Each row was made from one walk, in order. Every step used is in the known rows, and no mark comes twice. Write each row's walk.
In the rows, 128 means zero.
Known rows
bado > rerev > kunin: [135 112 118 176 120 114 114 157 172 125 119 141 103 140 173  95  94 151
 123 117 128 163 112 126 133 162 133 140 157 120 131 133 159 113 115  84
  97  88 131  66 105 116 111 125 116 168  91 150  99 108 138 176 138 132
 104 152 161 136 120  86 112 111 114 105 115]
rerev > nizo: [105  98 141 133 121 126 114 115 124 123  85 126 125 126 142 139 133 118
 135 120 146 159 107 120 104 127 130 129 143 156 127 156 135 109 110 133
 142 146 124 124 141 120  90 110 112 121  66 136 110  90 156 133 124 142
 124 163 142 109 117 113 108 145 104 140 125]
kunin > rerev: [124 130 101 127 164 141 142 159 145 128 135 134 134 149 134 123 108 129
 151 124 131 153 117 142 156 150 136 145 137 122 144 131 111 107 115 136
 120 108 126  77 108 131 135 100 141 136 100 118 109 119 125 149 126 147
 132 125 161 148 133  97 153 129 121 122 134]
rozak > tisim > tatet > bado: [110 104 161 115 137 120  62 138 134  66 100 164 147 129 125 118 125 101
 144 120  87 154 168 213 119 110 141  92  98  60 117 147 103  91 129 151
 131 123 154 153 124 132 136 155 124  51 138  93 147 140 152 126 157 103
 131  76 140 167 124 141 143  85 123  69 123]
zeso > bado: [115  93 123 106 107 123 109 122 141 108 149 112 140 104 143 134 146  95
 114 108 106 131 118 163 137 134 118 104 118 104 125 131 104 146 135 133
 105 123 120 110 105 143 131 135 129 118 124 131 120  92 141 128 120 140
 130  92 139 144  96 145 115 105 134 154 134]
rerev > luva: [120 157 135 163 113 121 142 121 130 128 113 135 137 131 106 172 152 130
 131 154 134 107 107 123 114 116 136 146 106 128 133 134 143 105 133 140
 126 166 158 129 139 122 139  89  89 116 125 124 126 132 110 138 101 130
 154 132 149  94 135 136 130 118 132 124 154]
zeso > bado > tatet > tisim > rozak: [ 90  72 119 110  62 201  80 141 151 103 113 111 173  89 140 124 150 111
 130 143  28 156 137 149 148 145 122  94 111  83 133 101  54 145  81 110
  93 124 114  99 130 123 103 171 106  73  97  89 178 103 163 172 125 175
 148  90 115 162  99 127 127  66 142 100 126]
tisim > rerev > kunin: [125  85 155 182 123  72 123 134 148 135 131 141  94 120 174 107 129 147
  94 124 154 127 112 154  94 166 108 119 154  98 121 159 154 111 112  99
  89 122 160  95 101 104 123 153 126 118  98 150 122 139 165 138 142 109
 102 135 156  99 116  92 109  94 118 114 131]
rona > rerev: [130 148 117 138 123 110 140 103 101  92 123 134 132 141 150 150 137 127
 109 121 143 152 130 139 136 140 137 129 151 130 150 144 124 131 130 130
 135 123 153 110 117 119 105 105 136 180 113 134 109 125 135 131 141  83
 115  99 125 154 148 109 123 132 102 120 163]
zeso > bado > rozak > tisim > rerev > nizo: [ 94   4 197 180  45  78 101  99 139  95 126 157 133  95 181 118 179 113
  98 159 125 155 124 184 124 125 138 146 172  65 133 156  72  89 104 154
  87 155 163 109  99  95  91 147 122  65  22 139 156  75 168  92 134  99
  97 100 134 149 106 104  99 112 119 122  74]
tatet > tisim > zeso > bado > rerev > luva: [131 142 131 217  83 189  86 149 169  50 138 145 133 134 132 135 173 158
 122 169  80 136 115 163  90 107 182 117 147  87 178 106 128  86 114 127
  46 160 166  89 121 131  88 103  59 128  78  94 130 148 159 191  88 164
 165  91 135 151  71  87 143  60 114 114 133]
bado > rerev > luva: [133 168 125 197 105  98 149 145 155  94 119 140 130 154 117 151 134 160
 145 166 125 147  96 129 122 124 159 177 132 135 154 106 155  92 126 133
 110 141 155 107 127 136 134  91  83 150  82 137 120 132 103 164 110 142
 153 140 146 130 122 101 130 116 102  89 130]
nizo > rerev > rupi: [133 127 157 170 124 147 175 171 143 111 121 152 152 117 165 145 148 162
 156 103 118 103 132 150 144 156 115 137 134  98 124 137 148 124 131 134
 123 134 175  84  95 121 131 115 138 152  84 108 105 183 129 143 126 155
 117 102 107 132 158  83 151 131 134  65 146]
tatet > nizo > rerev: [115 111 155 175 108 125 169 191 129 121 100 149 136 183 159 144 137 150
 146 125 114 163  99 170  88 126 161 157 125 106 129 103 146 125 118 145
 137 129 148 109 116 106 111 163 146 107  47 126 113 103 171 132  99 143
  90 109  97 134 114 121 151 144  96  85 147]
zeso > bado > rerev: [126 102 114 149 104 107 120 151 153  82 142 126 132 129 155 124 120 127
 117 116  93 164 107 170 150 141 129 138 135 113 148 116 110 131 124 131
  84  92 122  91  94 136 112 123 124 148 100 147 109  78 157 156 121 148
 147  98 145 182  98 109 119  90 120 116 103]
tatet > nizo: [130 110 141 152 128 129 144 154 124 113 112 136 138 147 141 134 155 120
 132 146 116 158 112 138 104 135 154 134 109 106 112 116 144 120 113 122
 146 134 115 128 126 126 127 165 126  99 100 133 118  88 182 138 115 133
  99 120 117 118 126 126 115 129 124 144 142]
rupi > rerev > kunin: [108 104 138 137 134  91 114 162 162 145 114 138 105 125 156 110  69 135
 109 113 143 152 125 140 119 168 135 118 181 102 129 168 124 105  85  99
 142 110 153  89 147 116 122 121 119 117  95 152 115  86 141 154 141 140
 106  80 176 121 148  83 109 125 139 118 149]
rozak > tisim > zeso > bado > tatet: [123  64 156 103  89 148  77 127 156  81 140 121 162 127 152 100 137 126
 156  91  63 117 160 216 164 127 154 117 135  53 132 118  75  90 121 131
 107 108 150 138 128 117  83 169  93  67 149 137 159 111 151 141 108 132
 153  95  89 162  62 124 135  85 139  98  91]
rozak > tisim > tatet > bado > zeso: [126 106 142 136 141 132  68 178 128  15 110 184 126 131 125  96 114 119
 143 117  78 151 182 221 101  98 166  92 105  22 116 154  97  74 107  98
 105 136 177 149 143 137 118 177 115  76 141 118 138 160 152 153 143  93
 125  86 125 160 106 171 129  81 112  80 123]
rozak > tisim: [121 108 147 128 110 119 107 126 117 102 130 137 156 131 127 112 129 134
 143 123 111 137 146 149 143 122 154 141 124 101 122 141 103 101 130 155
 148 132 149 128 116 113 122 129 128 109 120 108 152 114 112 124 144 109
 108 127 112 158 142 132 152 122 142 109 113]
beli > tatet > tisim > rozak: [113 123 104 148  89 191  95 154 124 131 102 138 157 113 137 117 155 131
 136 184  61 138 136 120 120 134 148 110 142  96 130 115 121 124  76 108
 105 150 113 109 137  96 109 190 110  53  99  62 173 161 153 156 109 174
 123  86 103 149 155 131 103 125 143 127 153]
beli > tatet > bado: [108 129 113 120 143 106 110 146 136 115  98 144 136 127 151 133 122  67
 130 143  95 131 146 156 114 151 128  91 139  84 118 145 128 128 109 105
 106 119  96 136 122 151 124 180 143  70 157 109 124 147 168 135 109 124
 134 105 146 151 138 167  86 112 109 100 136]
beli > tatet: [130 130 103 114 135 115 118 129 116 147 108 109 132 147 153 127 134 107
 130 139 118 129 122 126 132 129 118 106 152 105 119 140 144 117 117 111
 120 125  96 141 131 123 126 171 134  79 125 147 129 136 146 143 125 135
 138 113 115 137 140 144 105 150 131 126 134]
zeso > bado > tatet: [107  83 137  75 100 132 107 115 150 122 125  99 145 123 156 119 122  77
 130  92  79 142 126 160 162 151 115 116 117  98 127 117  90 130 128 114
 115  97 105 128 125 145 111 150 122 100 137 153 144  82 156 143 127 161
 165 115 112 149  85 144 104  86 135 105 106]
zeso > bado > tatet > nizo > rerev: [ 88  68 157 118  70 133 156 173 153 116 114 128 156 176 187 132 134  92
 139  87  85 185 116 199 131 144 129 132 121  68 127  93 115 127 102 133
 119 100 119 110 107 117  98 186 127  93  61 157 134  60 195 157 103 164
 124  96  83 154  75 139 120  88 101  65 125]
zeso > bado > rozak: [127  70 143 135  91 141 116 128 157 116 154 119 107  89 137 130 154  77
 105 149 130 109 136 129 145 122 116 129 152  99 116 131  87 141 117 145
  96 124 132 115 109 147 145 136 139 113 113 127 140 101 127 115 117 117
 106  83 127 144 110 144 105 116 142 156  94]
tatet > nizo > rerev > luva: [105 139 154 217 103 130 178 187 129 119  97 150 141 169 132 184 153 145
 138 164 136 153  87 166  80 119 170 168 124 105 121 108 173  91 128 153
 138 169 170 118 129 104 134 128  98  99  31 122 123 107 163 150  68 147
 116 108  98  96 123 123 142 131  95  76 168]
rozak > tisim > zeso > bado: [129  67 147 137 116 144  73 140 144  54 153 138 147 117 145 101 153 140
 131 119  74 115 154 217 140 124 152 109 133  53 138 134  93  92 128 145
  90 127 163 128 106 106 101 153  99  83 126  95 137 115 146 119 109 115
 117  76 118 162  82 129 148  80 141 149 110]
beli > tatet > tisim: [108 144 102 124 111 164  98 137 118 126  85 123 156 138 135 121 131 107
 134 154  96 152 140 112  99 113 146  78 163 106 129 128 129 109  92 114
 103 146 102 134 140 118 110 164 145  79 116 108 153 154 155 153 125 158
 137 102 102 142 147 129 122 126 138 108 140]

Which walk is each row?
[159  76 185 197 116 172  92 162 152  58 140 181 116  98 115 108 159 125
 123 181 101  94 197 180 124 126 163 138 150  59 130 152 106  85 105 147
  71 127 166 141 121 145 108 187 122  74 150  79 144 170 133 104 115  88
 104  88 118 150 126 137 120  94 132 116  73] | tatet > bado > rozak > tisim > zeso
[146  86 134 189  90 132  81 149 157  34 160 155 145 137 149  98 130 180
 140 130  67 146 144 215 153 122 178 151 151  63 157 112 108  91 126 138
  65 102 167  90 101 101  72 141  97 119  99 114 125 105 145 136 108 136
 121  86 111 200  69  89 140  78 109 115  96] | rozak > tisim > zeso > bado > rerev
[129 118 133 148 151 133 116 188 142  45 124 173 109 124 132  99 135 103
 118 131 102 134 164 166  88 124 140  85 121  73 136 139 125 116 114  94
  87 142 152 106 133 156 108 163 146 141 148 121  98 165 165 142 123 103
 117 133 162 129 112 182 108  88 100 120 142] | tatet > bado > zeso
[136 135 121 159 146 132  97 163 151  74 103 170 108 152 135 125 105 119
 126 120  98 175 135 190 115 126 141 122 114  94 130 120 146  97 117 124
  90  80 123 127 118 158 117 139 114 102 126 138 114 138 153 163 153 136
 145  98 156 170 100  94 115  85  74  71 107] | tisim > tatet > bado > rerev
[111  91 149 170 114 108 138 171 148 145 115 160 113 140 165 128  96 163
 117  93 150 138 122 149 112 164 104 114 172 104 134 159 157 118 116 114
 114 104 154  71 111  94 112 133 137 148  61 123 102 117 140 157 114 120
  91 119 139 121 122 101 129 128 112  88 145] | nizo > rerev > kunin
[101 136 131  90  77 190 110 123 135 127  93 109 162 142 133 109 117 112
 149 126  77 163 153 113 102 122 141 102 124 117 129 107  91 116  97  97
 117 136 113 139 146 125 112 136 139 104 125 129 157 142 145 173 159 162
 153 129  99 138 126 109 142  97 139  75 114] | bado > tatet > tisim
[ 89 119 124 121  69 211  97 141 145 122 103 134 160 113 122 115 129 140
 142 161  47 151 154 108 137 137 146 124 122 103 122  96  92 126  80  97
 109 136 121 107 142 109 101 169 108  78  95  93 179 151 146 185 147 170
 157 116  86 153 123 107 133  94 140  83 115] | bado > tatet > tisim > rozak
[102 109 135 162 103 111 155 199 120 128  94 141 148 198 174 150 134 123
 143 132 109 164 109 168 107 132 149 143 153  81 121 109 186 110  97 136
 125 137 126 119 116  98 102 199 138  71  56 140 122 113 204 148  88 156
 104  82  84 143 131 141 113 160 100  83 155] | beli > tatet > nizo > rerev
[145  92 136  96 106 165  92 131 154  95 144 110 125 123 157 105 132 121
 126 100  76 100 140 189 150 128 124 108 143  76 135 116 113 121 113 100
  92 103 125 143 127 139  89 157  95  85 153 157 144 117 170 145 103 162
 171 110 105 133  53 121 119  93 106 134  99] | tisim > zeso > bado > tatet
[ 68  57 153 122  38 133  90 104 149 115  75 108 154 125 182 118 156  79
 122 120  85 189 106 161  94 126 142  86 144  90 149 131  72 107  86 110
  80 144 127 114 131 103  65 150 121  69  52 145 143  98 225 163 148 165
 148 125 128 134  80  87 109  68 101  82 108] | zeso > bado > tatet > tisim > rerev > nizo
[ 96  89 163 133 107 102 122 135 132 137  79 144 119 140 144 142  97 123
 118 122 145 155  99 140 111 148 146 142 173 151 152 167 124 102  79 127
 172 145 154 114 160 117  87 101  99 100  56 154 117  65 150 130 135 170
 134  99 160 132 117  75 110 156 111 110 131] | rupi > rerev > nizo
[123 106 149 122 129 124  86 115 131 101 113 148 163 143 120 126 113 148
 154 111 106 148 141 196 139  92 147 122 116  77 110 135 105  67 131 136
 148 125 153 152 130  99 137 142 106  60 117 114 159 125 118 125 151 112
 141  80 110 157 124 121 157 125 133  95 110] | rozak > tisim > tatet
[109  14 189 173  77 140 104 171 152  85 135 163 149 162 166 141 149 113
 145 140 102 169 144 230 120  89 149 142 133  25  96 130 111  83 123 162
 113 138 168 131 104 104 137 191 134  23  15 129 167  85 166 126 107 111
  83  13  73 174 100 127 144 118 115  78  91] | zeso > bado > rozak > tisim > tatet > nizo > rerev
[115  41 156 139  75 130  95 108 143  96 159 131 155  85 136 122 157  91
 122 149 102 135 159 156 166 119 144 137 142  65 119 134  63 100 126 162
 111 135 146 114 104 129 146 158 143  90  99 109 155  93 118 108 125  98
  94  74 126 167 119 145 117 111 162 140  81] | zeso > bado > rozak > tisim
[106 144 136 195 101 105 168 183 128 130  75 134 161 196 151 187 149 128
 145 171 125 143  83 172  80 119 164 157 151  89 130 117 197  75 114 142
 134 170 155 125 136  91 128 160  94  61  40 132 128 121 180 163  57 163
 126  91  99 106 135 139 111 157  97  70 167] | beli > tatet > nizo > rerev > luva
[141  34 213 197  81 109 121 120 151  78 156 145 167  71 185 117 197 132
 107 170  97 101 144 176 157 150 136 146 154  28 107 144  78  90 128 138
  77 165 190  85  56 120 140 163 138  89  88 106 157 150 138 104 154 115
  94  54 116 157 124  98 122  86 156 109  82] | zeso > bado > rozak > tisim > rerev > rupi
[164 131 155 169 158 143 110 182 155  58  98 177 138 130 164 127 142 129
 154 114  85 141 143 183 144 143 128 128 109  66 120 143 146 104 125 105
  91  95 143  94  78 173 133 134 108 116 132 125 102 175 163 181 159 161
 129  91 162 165 129  67 118  76 105  59 119] | tisim > tatet > bado > rerev > rupi
[143 123 129 131 164 139  92 193 143  46 108 173 106 131 125 119 122 101
 124 122 106 131 160 202  86  98 129  85 110  44 125 151 134 102 100  80
  84 142 158 154 146 154 119 174 130  99 152 135 127 174 167 155 137 119
 149 106 145 129 100 165 112  96  88 105 129] | tisim > tatet > bado > zeso
[127  99 152 167  96  65 111 109 125 102 120 145 152 131 151 109 140 150
 126 147 101 145 131 181 113 126 156 138 137  92 141 127 114  87 136 152
 109 147 166 127  89  88 109 152 133  96  97 116 157 135 139 113 150  92
 114 104 107 151 132 123 149 107 133  75 117] | rozak > tisim > rerev
[170  65 154 166 100 171 100 133 162  93 177 143  82  87 144 111 166 128
  94 170 133  73 156 153 127 117 122 135 155  83 124 141 114 124 111 120
  58 126 154 135 116 148 114 146 119 107 126 119 138 133 140 110  99 131
 121  76 127 138  78 131  92 118 122 190  86] | tisim > zeso > bado > rozak
[127 117 144 149 137 105  69 163 151  42 100 179 144 157 132 111 101 135
 153 120  76 187 151 212 126 122 161 132 113  48 138 139 114  73 117 134
 103  84 143 130 116 127 112 146 119  79 107 111 133 127 150 157 155 115
 131  88 127 209 112 104 150  69 102  34 101] | rozak > tisim > tatet > bado > rerev
[137  26 180 139 102 132  90 149 151  94 146 141 148 136 143 123 174 103
 123 148  96 162 132 195 142 102 159 128 126  35  82 131  91  78 109 146
 122 138 145 139 113 128 152 194 110  13  69 131 178  58 163 126 117 115
  86  37 115 154 107 150 120 113 132 143  83] | zeso > bado > rozak > tisim > tatet > nizo
[136 138 140 120  96 229  98 147 147 113 110 126 135 143 126 100 139 144
 148 128  78 125 164 133  97 115 156 107 148  92 144  98 108  84  93  83
  95 143 141 149 148 117  77 147 103  96 143 118 163 181 165 170 124 176
 168 133  89 133  97  95 152  94 118  98 102] | bado > tatet > tisim > zeso
[127  49 169 119  85 168  89 151 153  67 137 126 164 156 173  97 163 113
 149 108  46 148 141 228 138 130 178 129 112  31 121 106  89  82 107 115
 112 113 147 130 117 115  81 201  89  42 112 143 158  76 203 133  94 151
 122  89  92 160  54 133 123  76 127 119  95] | rozak > tisim > zeso > bado > tatet > nizo
[132  40 162 120  97 125  61 108 145  90 145 140 139 109 127 134 145 110
 120 143 103 138 159 190 156  93 136 124 142  43 108 145  73  88 123 141
 107 129 160 140 115 124 155 157 125  38  92 117 182  95 118 121 146 108
 120  41 116 169 105 139 123 113 141 124  81] | zeso > bado > rozak > tisim > tatet
[112  61 178 211  34  69 116 101 164  86 148 145 145 110 136 150 186 117
  82 195 114 113 113 183 119 117 148 160 150  51 132 140  90  68 139 177
  80 192 195 122  90 101 145 144 104  73  58 117 167 120 123 109 114  84
 125  74 128 135 110 132 123  84 138 114 106] | zeso > bado > rozak > tisim > rerev > luva
[118  96 157 165 133 130 146 193 137 120 107 150 134 187 156 152 134 142
 137 124 124 165 118 194  90 104 148 136 122  83 109 107 178  91 125 143
 130 124 155 140 140 108 121 159 127  69  47 141 133 116 186 158 118 145
 112  64  90 132  88 111 143 154  84  65 149] | tisim > tatet > nizo > rerev
[104 155 157 173  60 146 133 110 146 123  72 123 150 138 133 153 148 126
 121 175  87 148 119 144  76 123 150 122 122 100 147  98 130  68 112 103
  91 190 157 133 144 107 113 120  92  90  88 125 186 175 157 170 149 159
 185 130 109 110 121  94 156  73 114  51 133] | bado > tatet > tisim > rerev > luva
[ 91  99 106 126 140 144 140 139 139 133  98 139 139 153 144 144 123 116
 156 119 153 176 100 126 138 140 141 140 148 128 145 155 109  87  98 153
 141 124 117  71 130 117  94  90 116 126  56 143 108  59 148 160 111 146
 128 141 178 140 125  84 124 160 103 128 137] | kunin > rerev > nizo
[146  69 159 137 114 143  90 112 144 113 129 157 134 133 111 124 138 134
 128 161 126 132 159 158 146  96 150 150 138  70  90 139 105  65 119 140
 126 142 157 155 136 118 144 154 116  63 106 118 187 136 103 115 163  94
 110  72  98 158 124 123 138 143 133 116  79] | bado > rozak > tisim > tatet
[147 132 151 185 142 139 143 176 156  57 118 151 143 106 162 114 150 120
 153 131  80 141 144 145 141 168 142 140 119  83 140 130 133 134 119 108
  89 101 138  66  80 170 122 130 119 150 133 107  86 162 162 166 138 152
 111 136 169 166 149  76 125  72 120  66 119] | tatet > bado > rerev > rupi
